Each row was made from one path, in order. Every step used is in the known rows, and no mark comes twice. Write each row's path.
Known rows
dunal -> fike -> zazik: [  1.2 -12.1  -9.2 -15.7 -13.5  14.8  11.0 -19.0 -10.5   0.9  -6.9 -31.9
 -15.1  20.9  11.3  -9.8   2.8 -47.6   3.0  19.3  17.1  -2.6]
dunal -> fike -> bubifem -> fuvob -> vativ: [ -0.2  13.4   9.3 -16.9 -21.2  28.9 -31.5 -36.0 -16.2 -22.9 -26.7 -27.1
 -31.9  11.3  12.3   0.2  -8.5 -30.9 -12.2  35.0  15.4 -26.5]
fuvob -> vativ -> fike -> tudegad -> kekek -> zazik: [-11.2 -39.7   3.1 -25.7 -26.1  -0.2  49.2   6.1 -44.6 -14.5   5.0   7.4
 -31.9  36.1  36.1 -19.1  13.9  10.4 -11.6 -13.8   8.4  10.3]
bubifem -> fuvob -> vativ -> fike -> zazik -> kekek -> tudegad: [-10.9   7.9  24.2 -21.6 -32.7  -1.9  13.3  -3.4 -51.7 -11.4  -5.4  -1.2
 -22.6  35.8  27.2 -28.9   3.3 -13.8   6.3  37.6  10.5  -9.3]
fike -> tudegad: [-15.5 -20.1 -10.8   2.5 -11.9   6.4  31.1   6.8 -17.5  -2.0  -0.9   1.7
 -11.9   6.9   7.8 -10.2  15.0 -20.0   5.0  20.4   1.6  14.4]
zazik -> kekek -> tudegad: [-10.7 -14.7   8.4   6.1 -15.0   9.5  45.4  16.9 -41.7  -6.5 -17.0  -2.4
 -11.8  33.4  27.0 -18.6   9.0 -19.3  11.9  20.3  -6.2   3.9]
tudegad -> fike -> bubifem -> fuvob -> vativ: [  4.6   5.4   6.6 -23.3 -18.3  26.2 -17.5 -16.6 -27.9 -36.3 -19.7   6.5
 -14.3  13.7  23.4  -8.8  12.3   7.1  -3.8  21.6  -4.5 -18.5]
fike -> bubifem: [  2.3 -19.1  -1.1  -3.9  -6.5  29.1   0.8  -7.5 -22.0 -20.1 -19.7  -7.5
  -3.7  14.4   8.1   1.4  16.5 -16.0  -5.4  16.7 -10.6 -11.9]
dunal -> fike -> bubifem -> fuvob: [  4.2   4.7  -3.3 -10.4 -17.0  36.0 -27.1 -29.0  -8.8 -18.9 -26.3 -34.4
 -17.5  13.5   9.7   2.4   3.0 -33.4  -6.3  31.1   8.1 -24.8]
zazik -> kekek: [ -0.2 -17.6   3.2   9.4  -4.2  17.8  20.2   0.3 -24.0 -12.0 -12.8  -7.6
 -10.0  29.1  19.2  -6.3   6.8 -11.2  21.1  18.5  -9.4  -8.0]
dunal -> fike -> vativ -> fuvob -> bubifem: [ -7.6 -38.2  -5.3 -16.0  -0.1  12.6  11.4  -2.6 -12.7 -18.8 -16.5 -32.5
 -43.1  13.8  10.6 -19.5   7.9 -18.7  -2.0  44.4  14.5   5.7]
kekek -> zazik: [-13.8  -9.2  -3.7 -11.9  -0.3  12.2  19.9  16.8 -27.2  -8.2   2.2 -15.0
  -3.5  29.6  15.1   4.3  -2.2 -22.1  -6.1  10.6   0.7   5.4]
vativ -> fike -> tudegad -> kekek -> zazik: [ -4.6 -54.5 -13.3 -16.8 -22.5  10.6  58.4  16.6 -36.3  -9.6   6.2   0.5
 -14.9  38.2  33.2 -19.0  33.7   8.8  -4.0 -22.4  -0.6  12.8]
lunip -> kekek: [ -4.4 -20.7  -4.2 -16.5  -5.0 -23.9  16.4  -3.9  -2.9 -16.9  -0.5 -12.4
  -3.7  36.0  25.1   6.0  -9.0  -2.7  13.4  17.2 -13.0 -19.3]
fike -> zazik -> kekek -> tudegad: [-14.5 -11.3   7.9  -7.0 -19.7   5.2  47.1  15.4 -57.4   1.2 -12.1  -4.9
  -2.2  34.3  19.3 -27.7  18.3 -45.8  14.7  26.7   1.4   1.6]
bubifem -> fuvob -> vativ -> fike -> tudegad -> kekek: [ -1.3  -8.4   4.9 -18.7 -30.3  -1.8  -0.8 -14.3 -19.3 -19.3   4.5  11.4
 -34.8  14.7  24.1 -14.9   7.7  25.1  -2.2  16.7   4.7  -2.1]
bubifem -> fuvob -> vativ -> fike -> tudegad -> kekek -> lunip: [-11.5 -11.3  16.2 -29.6 -26.1   4.8   7.2 -11.1 -43.4 -21.1  11.6  12.9
 -33.4  15.3  16.2 -20.9   9.7  20.1  -3.1  16.1   1.5   1.8]
dunal -> fike -> vativ: [ -9.9 -20.0  -9.9  -3.1 -12.3   9.6  19.8 -10.2  -7.1   0.2  -9.5 -27.6
 -31.4   6.7  16.3  -9.1   5.5 -41.5   1.7  12.9   9.2   7.9]
tudegad -> fike -> bubifem -> fuvob: [  8.2  -2.7  -4.8 -16.9 -14.0  33.0 -14.1  -9.8 -20.0 -33.7 -19.5   1.2
  -1.2  15.3  19.1  -7.4  23.9   4.2   1.6  17.3 -12.2 -16.9]
bubifem -> fuvob -> vativ -> fike: [  3.3   5.8  12.1 -16.1 -18.5   2.4 -19.8 -20.1  -5.4 -20.6   4.7  -1.5
 -28.7  18.5  19.4  -4.4 -12.0  20.3  -1.1  32.0   5.2  -7.9]
vativ -> fuvob: [ -3.3 -40.1  -1.1   3.3   7.1  21.2  -8.2  -5.4 -17.3 -14.4   1.8  -0.3
 -11.9  21.9  14.2  -7.0   2.2  25.2   7.7  32.9   4.4   8.4]
bubifem -> fuvob -> vativ: [ -6.1  28.6  13.0 -11.3 -12.7  -1.2 -34.2 -20.2  -6.2 -18.3   1.1   0.1
 -26.6   4.9   8.2   3.6 -21.9   3.1  -1.6  46.4   5.7  -8.3]

Write each row's path
[-20.0 -42.5  -2.8   2.8   1.5  10.0   8.4   5.5 -32.4  -8.1   2.7   1.8
 -19.9   8.1  11.4 -17.4  16.3   2.0   8.9  31.5   1.7  18.2]  fike -> vativ -> fuvob
[-17.5 -23.3  -5.5 -12.3 -21.1  -1.9  60.0  25.5 -35.9  -8.0  -8.9  12.1
 -16.3  14.0  32.5 -29.3  27.0 -12.8  -1.5   2.4  -5.7  27.4]  kekek -> tudegad -> fike -> vativ
[-15.1 -43.4   8.0 -14.9 -10.0   8.2  61.2  33.9 -60.1 -28.7 -27.2   3.2
 -27.0  35.6  32.9 -46.1  32.8  -0.6  12.9  34.3  -5.5  10.2]  zazik -> kekek -> tudegad -> fike -> vativ -> fuvob -> bubifem
[ -5.0 -31.0 -15.6  -3.8 -17.5   3.6  33.7   4.5 -19.4  -7.3  -1.2  10.9
 -17.7   8.0  17.6 -11.8  24.7   2.2   2.3  -0.7  -5.4  14.3]  fike -> tudegad -> kekek
[-13.0  -5.0   5.7 -28.7 -29.5  -0.2  10.5  -0.6 -38.9 -18.6   7.2   4.2
 -29.2  26.5  28.4 -14.3   5.9  10.7  -8.9  11.8   9.3  -0.6]  bubifem -> fuvob -> vativ -> fike -> tudegad -> kekek -> zazik
[-12.5 -22.0  17.6  -2.2   1.4  25.7  27.8   4.9 -53.8 -13.2  -3.4  -4.7
  -9.1  30.0   8.3 -13.7   8.3 -16.8  20.3  19.1 -14.0  -3.3]  zazik -> kekek -> lunip
[ -0.9 -32.0 -18.9  -7.3 -22.8  13.6  30.9 -12.3  -9.5  -4.3 -11.3 -16.0
 -31.1  13.5  23.2 -12.2  15.8 -18.9  -1.3  -3.8  11.7   6.9]  dunal -> fike -> tudegad -> kekek
[ -2.5   3.5  18.9 -17.2 -23.7   5.5  -7.1 -17.0 -37.0 -16.7  -1.3  -5.2
 -21.0  31.3  20.8 -19.6   1.3  -6.4  14.3  37.1   6.1 -18.2]  bubifem -> fuvob -> vativ -> fike -> zazik -> kekek
[-21.7 -29.0  -3.6 -28.8 -23.1 -34.3  64.2  21.8 -34.5 -14.5  -7.3   2.8
  -9.2  36.2  45.0 -23.1  17.2 -11.7   9.6   3.6 -12.7   0.3]  lunip -> kekek -> tudegad -> fike -> vativ
[-17.1 -35.0  -3.2 -14.8 -12.2  11.0  41.6   9.1 -46.1  -8.4   7.1  13.1
 -16.3   9.8   7.4 -17.8  27.1  -2.4   1.9  -0.2  -8.9  17.3]  fike -> tudegad -> kekek -> lunip
[-17.4 -26.7   2.9  -3.0 -21.9   6.6  67.6  26.2 -56.2  -9.8 -20.0   7.5
 -15.9  29.3  39.4 -36.2  30.9 -21.2  16.7   4.6  -9.7  12.5]  zazik -> kekek -> tudegad -> fike -> vativ
[-13.8 -38.0  -0.2 -26.5  -9.7  -0.6  53.0  32.7 -39.5 -26.0 -16.2   7.3
 -27.4  19.9  27.3 -40.0  29.6   8.1  -5.6  32.0  -1.4  24.5]  kekek -> tudegad -> fike -> vativ -> fuvob -> bubifem
[-13.2 -21.9  -2.9 -38.3 -23.8 -31.0  56.9  15.5 -37.4 -14.5  -5.4  -1.0
   4.1  47.8  41.5 -23.9  13.9 -17.4  11.2   8.2  -6.4  -8.2]  lunip -> kekek -> tudegad -> fike -> zazik
[ -7.1 -28.2   7.6 -23.6  -7.4  25.6  40.9   8.0 -65.9 -17.1  -2.3   2.9
   3.1  35.8  20.0 -32.4  30.7 -21.6  26.2   5.8  -9.9  -2.0]  tudegad -> fike -> zazik -> kekek -> lunip
[-12.3 -39.6  -1.3 -14.4   7.4   2.0  14.0  14.4 -22.7 -24.6  -6.9  -7.8
 -30.5   8.7   2.7 -20.3  15.0   2.3   1.2  51.9  -0.7  13.1]  fike -> vativ -> fuvob -> bubifem
[-21.9 -47.0   4.8  -0.2 -15.4  16.0  57.0  25.6 -68.1 -14.4 -18.3  11.4
 -16.9  35.0  41.1 -42.7  33.2  -0.6  19.8  15.3  -3.1  14.8]  zazik -> kekek -> tudegad -> fike -> vativ -> fuvob
[-18.5 -27.1 -14.3 -13.6 -16.0   6.0  45.1  21.1 -41.6  -7.2   1.6   2.2
 -12.3  22.0  21.1 -10.8  23.5 -13.5  -4.8  -6.0   0.2  15.4]  fike -> tudegad -> kekek -> zazik
[  2.4 -24.5  12.8 -23.9 -18.8  -1.4  21.3 -13.4 -26.4 -10.8   6.1  -0.5
 -23.1  29.4  22.8 -17.6   1.7  -0.8  -0.1  12.9   8.9   1.1]  fuvob -> vativ -> fike -> zazik
[ -6.4 -28.4 -12.2  -9.3  -9.5   6.3  33.4   9.7 -18.8 -13.4  -4.0   6.5
 -14.6   7.5  26.2 -18.5  26.4  -2.6   9.9  -0.6 -10.6  15.6]  tudegad -> fike -> vativ
[  1.3 -29.3   2.9 -19.6  -2.3  14.1  18.1  -1.1 -31.5 -18.5   9.1   7.4
 -14.9  17.0   9.9  -5.0  12.0  17.2   0.8  -5.0 -16.6   8.4]  tudegad -> kekek -> lunip
[  7.8 -31.4  14.3 -17.0 -18.4  18.2  11.9 -16.7 -27.3 -25.6 -12.1  -0.9
 -25.7  28.9  25.9  -9.5   7.0  10.5 -11.2   6.2  -0.4 -11.6]  fuvob -> vativ -> fike -> bubifem
[ -4.0  18.2  15.9 -15.6 -16.0  20.1 -37.0 -21.1 -26.8 -28.0 -17.4  -3.5
 -18.0   6.1   5.0   2.3  -2.2 -10.7  -9.5  42.9  -1.4 -23.0]  fike -> bubifem -> fuvob -> vativ
